Known rows, with every step that occurs:
K > G > W > Q: [ 0.338  2.026  2.114 -0.560 -5.139  4.289  1.595 -1.566 -1.969  0.507
 -0.019  0.829  0.686 -0.703  0.127 -1.054  0.233  0.966  2.679  5.202
 -1.019  0.860]
J > G > F > Q > K: [-1.696  0.130  2.256 -3.250 -1.268  3.361 -1.254  1.004 -1.934 -1.114
  1.197 -1.276 -0.096 -0.230  0.095 -3.368 -1.671  1.058  3.025  4.864
 -2.697 -0.512]
H > Q > K > G > J: [-2.806 -2.254  3.405 -2.659  1.368  1.411 -0.918 -0.564 -2.174  0.035
  0.372 -0.272  0.143  1.480  0.902 -1.247 -2.534  1.419  1.511  3.408
  0.775  1.414]
H > Q: [-1.853 -0.795 -1.459 -1.082  1.843 -0.062  0.161  0.267 -0.675 -0.042
 -0.215 -1.107 -0.284  0.584 -0.157  0.450 -2.433  0.255 -0.542  1.516
  0.556  0.851]
G > W > Q: [-0.063  2.710  1.126  0.361 -2.998  2.712  1.328 -0.706 -0.852  0.199
  0.803  1.698  0.186 -0.211 -0.249 -2.232 -0.070  0.104  1.903  0.886
 -0.663  0.775]
K > G: [ 0.296 -0.597  0.954 -0.982 -2.187  1.768  0.277 -0.765 -1.148  0.273
 -0.713 -0.787  0.476 -0.444  0.512  1.068  0.270  0.826  0.705  4.135
 -0.426  0.162]
F > Q > K > G > R: [ 1.177  0.987  3.406 -1.667  0.419  1.861 -0.736 -0.812 -2.946 -0.311
 -1.400 -0.630  0.934  0.660  2.088 -1.523 -1.609  2.729  3.766  4.015
  0.472 -2.108]
G > W > Q > J: [-0.826  1.494  0.914  1.743 -2.802  1.069  0.676  0.063 -1.097 -0.449
  0.671  1.919  0.534  0.415  1.628 -1.691 -0.441  0.041  1.393 -1.062
  0.606  2.202]
H > Q > J: [-2.567 -1.872 -1.607  0.436  2.032 -1.603 -0.567  1.130 -0.789 -0.681
 -0.303 -1.028  0.091  1.217  1.881  0.801 -2.859  0.279 -0.988 -0.656
  1.768  2.345]
J > Q: [-0.537  0.081 -0.063 -0.659  1.889 -0.497 -0.456 -0.563 -1.864 -0.114
 -0.602 -1.268 -0.055  0.763  1.633  0.591 -1.235  0.239  0.979 -2.439
 -0.088 -0.577]
F > Q > K: [-0.957  0.337  2.239 -1.851  0.794  0.263 -0.827  0.375 -1.153  0.263
  0.640  1.345  0.325  0.668  1.084 -2.326 -1.779  1.487  1.827  0.064
 -1.050 -2.238]
K > G > J > Q: [-0.790 -0.428  2.521 -3.520  0.870  0.499 -1.118 -1.613 -2.969 -0.482
 -0.672 -2.900 -0.102  0.928  2.781  0.069 -0.925  1.328  1.537  0.446
  0.358 -0.060]
F > G: [ 1.252 -0.200  0.200 -0.991  0.933  0.367  0.302  1.077 -0.095 -0.615
 -0.290  0.549  0.495  0.862 -1.510 -0.513  0.287  0.888  0.214  4.371
 -0.817  0.089]
H > Q > J > G > F: [-3.087 -2.202 -1.566 -0.955 -0.258  1.454 -0.834  1.740 -1.622 -1.951
  0.172 -3.500 -0.369  0.281  0.774 -0.320 -2.855 -0.112  0.180  4.052
  0.135  4.135]
H > Q > F: [-1.154 -1.401 -1.141 -2.677  0.740  0.015 -0.985  0.905 -0.712 -0.330
 -1.545  1.962  0.059  1.033 -0.746  0.412 -3.450  0.880 -0.609  3.824
  1.597 -0.196]
K > G > F > Q > J: [-0.754 -0.201  1.751 -4.011 -3.720  0.883 -0.117  0.764 -2.503 -0.978
 -0.529 -3.861  1.145 -0.273  3.193 -0.085 -1.828  1.284  0.681  6.171
 -0.218 -0.267]
G > J > Q: [-1.069  0.134  1.428 -2.466  2.951 -1.161 -1.298 -0.819 -1.805 -0.769
  0.056 -2.125 -0.598  1.322  2.216 -1.028 -1.186  0.491  0.820 -3.987
  0.792 -0.056]
J > G: [-0.579 -0.699 -1.105  0.225 -0.148  2.120 -1.150 -0.074 -0.320 -0.839
  0.144 -0.473 -0.906 -0.576 -0.907 -0.648  0.404  0.408  1.252  1.862
 -1.583  1.224]
W > Q > K > G > J: [-0.512 -1.370  4.729 -1.030 -1.165  3.325 -0.442 -1.382 -2.268  0.812
  0.265  1.586 -0.115  0.763  0.807 -3.578 -0.615  1.857  2.996  3.099
 -1.007  1.293]
H > Q > J > G: [-3.059 -2.478 -2.729  0.473  1.817  0.401 -1.816  1.000 -1.191 -1.545
 -0.217 -1.427 -0.855  0.717  0.900  0.150 -2.426  0.664  0.344  1.307
  0.254  3.674]
F > Q: [-0.124  1.491 -0.050 -2.826  0.308 -0.338 -0.370  0.129 -0.591 -0.124
 -0.025 -0.927 -0.238 -0.071  0.952 -1.106 -1.168  1.319  0.332  1.174
 -0.967 -2.546]
H > Q > F > G > R: [ 1.842 -0.181 -0.578 -2.426  3.341  0.219 -0.774  1.562 -1.472 -1.784
 -2.948  1.258  0.674  2.294 -1.787 -0.608 -3.449  2.195  0.611  7.694
  2.618 -0.201]
Q > H: [-0.976  2.462  1.314  1.626 -0.448  0.097  0.911  0.429 -0.218 -0.190
 -0.081 -1.991  0.205 -0.312  0.292 -1.176  0.157 -0.447 -1.911 -1.895
 -0.811  0.185]
K > G > F > Q > H: [-0.934  3.772  3.223 -3.944 -4.359  2.669  1.554  0.455 -2.443 -0.516
 -0.501 -6.112  0.950 -1.242  1.421 -1.580 -1.185  0.921 -0.846  6.411
 -2.209 -1.691]
K > G > F > Q: [-0.023  1.104  1.913 -5.452 -3.925  2.403  0.752  0.010 -2.298 -0.285
 -0.391 -3.867  0.734 -0.857  1.269 -0.463 -1.434  1.313  1.132  8.317
 -1.467 -1.907]

Rows:
[ 0.669  1.313  1.138  0.893 -1.879  1.501  0.894  1.163 -1.185 -1.135
  0.395  2.395  1.083  1.236  0.128 -2.236 -0.198  1.024  1.523  3.143
 -0.197  2.421]
F > G > W > Q > J
[-0.421  1.783  1.056 -4.540 -1.719  0.748  0.472  0.794 -1.028 -0.625
  0.386 -3.047  0.268 -0.457  0.831 -1.467 -1.660  0.536  0.429  3.946
 -0.993 -2.151]
G > F > Q
[-1.142 -1.324  4.096 -2.086 -1.704  2.820  0.110 -0.358 -4.120  0.226
 -0.258 -2.105  1.464  0.675  2.213  0.031 -1.986  0.465  3.204  3.592
 -0.761  0.233]
J > Q > K > G > F
[-1.213  3.905  1.275 -1.386 -0.168 -0.139  0.462  0.489 -0.778 -0.331
 -0.111 -3.002 -0.058 -0.364  1.034 -2.192 -0.967  0.875 -1.655 -0.819
 -1.674 -2.329]
F > Q > H
[-1.448 -0.362 -1.336 -1.358  0.374  0.221 -2.314  0.895 -1.112 -1.645
 -0.026 -1.005 -0.737  0.052  2.100 -1.289 -1.268  1.696  1.285  1.016
 -1.179  0.341]
F > Q > J > G
[-2.216 -2.405  1.813 -0.912  0.214  2.114 -0.095 -0.331 -2.378  0.666
 -0.308  0.412  0.731  0.826  0.508  0.389 -2.683  1.217  1.638  4.560
 -0.034  1.184]
H > Q > K > G
[ 2.249 -0.793  0.340 -1.924 -0.907  2.088 -0.268  1.139 -0.893 -0.157
 -1.942  4.249  0.255  1.181 -2.516 -2.513 -1.212  2.139  1.095  7.763
 -1.165 -0.402]
W > Q > F > G
[-1.451  0.978  4.404 -0.997 -1.937  2.558 -0.056 -1.268 -3.872  0.125
  0.526  1.057  1.752  0.880  2.320  0.322 -1.035  0.622  3.976  0.267
 -0.011 -0.028]
J > Q > K > G > W
[-0.456 -1.619  3.151 -0.027 -1.597  2.230 -0.271 -0.547 -1.823  0.793
 -0.084  1.626  1.026  0.324  0.671 -0.100 -0.267  0.915  2.141  3.132
 -0.594  0.264]
Q > K > G
[-1.143  0.684  3.367 -3.433 -1.146  1.303 -0.011  1.061 -1.595 -0.147
  1.004 -0.652  0.760  0.267  0.989 -2.714 -2.095  0.657  1.852  2.818
 -1.120 -1.820]
G > F > Q > K
[-1.024 -1.806  3.028 -0.669  0.292  1.738 -0.707 -1.113 -3.768  0.703
 -0.624  0.076  0.933  1.086  2.320  0.405 -1.479  1.245  3.275  0.858
 -0.671 -0.234]
J > Q > K > G
[ 1.355  2.632  1.220 -0.556 -1.971  3.112  1.623  0.293 -0.983 -0.382
  0.520  2.374  0.706  0.623 -1.995 -2.622  0.297  1.100  1.974  5.357
 -1.416  0.760]
F > G > W > Q
[-0.881 -1.880 -1.391  2.340 -0.781  2.379 -1.221  0.163 -1.243 -0.854
 -0.449  0.525 -1.094  0.041  0.838 -2.136 -0.553  1.042  1.866  1.044
 -1.532  3.374]
W > Q > J > G
[ 1.812 -0.274  3.536  1.920 -0.668  3.927  0.348 -1.483 -2.977  0.650
 -1.713  1.011  0.559  0.592  0.896 -2.311 -0.937  2.015  4.317  4.145
  0.021  0.970]
W > Q > K > G > R
[-1.160 -1.754 -1.271  1.557  0.035  0.417 -1.934  0.774 -0.585 -1.598
  0.003 -0.209 -0.531  0.131  1.091 -0.165 -0.085  0.345  0.807 -0.164
 -0.342  2.827]
Q > J > G
[ 0.036 -0.578  0.102 -2.233  0.802 -0.593 -1.667  0.146 -2.089 -0.376
 -1.883  1.531  0.332  1.097  1.089  0.414 -2.317  0.829  0.811 -0.308
  0.880 -1.469]
J > Q > F
[ 1.368  1.930  1.563 -2.964 -2.291  1.248 -0.303  1.556 -0.458 -1.447
 -0.371  4.447  1.609  1.115 -2.245 -0.794 -0.222  0.978  0.955  6.036
  0.823 -0.743]
Q > F > G > W
[-0.588  4.619  3.344  1.062 -5.578  4.429  2.375 -1.119 -2.268  0.340
 -0.063 -1.082  0.863 -1.066  0.258 -2.171  0.371  0.485  0.655  3.250
 -1.932  1.082]
K > G > W > Q > H
[-2.386 -2.065  2.908 -2.534 -1.777  3.247  0.795  0.350 -2.842  0.188
  0.144 -1.877  1.192  0.416  0.218 -0.118 -3.142  0.471  1.621  7.615
 -0.123  1.558]
H > Q > K > G > F
[-0.573 -1.402  4.212 -1.387 -3.589  3.228  0.589  0.179 -2.195  0.256
  0.286 -0.685  1.484 -0.159  0.403 -0.462 -0.730  0.163  2.198  6.084
 -0.621  0.706]
Q > K > G > F
[ 1.330 -0.631  1.987 -4.196  1.143 -0.314 -1.776  1.488 -0.059 -1.671
 -0.853  2.797  0.338  1.791 -1.678 -2.358 -0.665  1.738 -0.147  5.059
  0.898 -0.486]
Q > F > G > J
[-0.324  1.184  0.290 -3.755 -0.455  1.208 -0.102  1.818 -1.054 -1.487
 -0.548  3.662  1.358  1.635 -2.332 -0.352 -2.699  1.263  0.309  7.858
  1.356  0.018]
H > Q > F > G > W
[ 0.737 -0.368  3.490  0.466  1.779  1.746 -0.776 -1.454 -4.415 -0.217
 -1.836 -1.081  1.110  1.426  2.888  0.027 -1.704  1.621  4.367  0.137
  1.251 -0.183]
J > Q > K > G > R
[-1.272 -1.587 -0.235  0.117 -2.021  1.582 -1.033  1.429 -1.034 -2.043
  0.375 -2.495 -0.084 -0.326  0.976 -0.685 -0.496 -0.435  0.698  2.583
 -0.465  3.292]
Q > J > G > F
[-0.441  2.494  1.218  2.259 -1.248  2.053  1.538 -0.166 -0.828  0.537
 -0.424 -1.164 -0.397 -0.402 -0.074 -3.044 -0.333  0.223 -0.962 -0.578
 -2.082  0.725]
W > Q > H
[-1.379  4.231  2.308 -2.771 -2.236  0.866  1.297  1.244 -1.269 -0.828
  0.343 -5.283  0.409 -0.778  1.038 -2.742 -1.478  0.141 -1.760  2.053
 -1.797 -1.833]
G > F > Q > H
[-3.511  0.108 -1.540  0.248 -0.345  1.256 -1.075  0.863 -1.307 -2.154
  0.925 -0.358 -0.045  0.550  0.712 -0.041 -1.963  0.230  1.066  0.896
  0.921  3.869]
H > Q > J > G > W
[-0.970 -1.525  4.862 -1.575 -0.408  1.636 -1.095 -0.761 -1.655  0.017
  0.608  0.876  0.496  0.873  1.114 -1.657 -0.124  1.135  2.085  1.724
  0.256  0.781]
Q > K > G > J
[-0.878  0.980  4.493 -0.338 -3.755  3.120  0.313 -0.794 -1.939  0.151
  1.100  2.379  1.818  0.091  0.545 -0.295  0.327  0.350  3.063  2.955
  0.122  0.469]
Q > K > G > W
[ 0.159 -1.531 -0.939 -3.611  1.706  0.305 -0.697  1.974 -0.892 -0.875
 -1.769  2.377  0.593  1.888 -2.221 -0.247 -3.128  1.820 -0.518  7.984
  0.725 -0.236]
H > Q > F > G
[-1.932  2.697  2.802 -0.963  2.538 -1.058 -0.492 -0.357 -1.966 -0.888
  0.048 -4.096 -0.375  1.074  2.378 -2.277 -1.052  0.157 -1.122 -6.225
 -0.020  0.051]
G > J > Q > H
[ 1.354 -0.817  0.413 -3.243  1.712 -0.010 -1.385  1.174 -2.187 -1.012
 -2.093  2.180  0.812  1.955 -0.461 -0.050 -1.991  1.773  1.120  4.185
  0.065 -1.448]
J > Q > F > G
[-1.184 -0.032  4.824 -4.549 -0.113  1.306 -1.544 -0.712 -2.191 -0.059
  0.521 -0.117  0.296  0.805  2.075 -2.822 -1.368  2.505  2.504  2.994
 -0.600 -1.715]
F > Q > K > G > J
[-1.747  0.817 -0.107  1.440 -2.037  1.284 -1.256  0.599 -0.755 -2.128
  1.162  0.626  0.217 -0.098  1.075 -0.436  0.399 -0.118  1.654 -0.856
  0.378  3.021]
Q > J > G > W
[ 3.069  1.106  0.459  0.039  2.573  0.311  0.282  0.673 -0.754 -1.494
 -1.515 -0.698  0.672  1.277 -0.983 -1.024  0.081  1.386  1.337  3.869
  1.030  0.204]
F > G > R
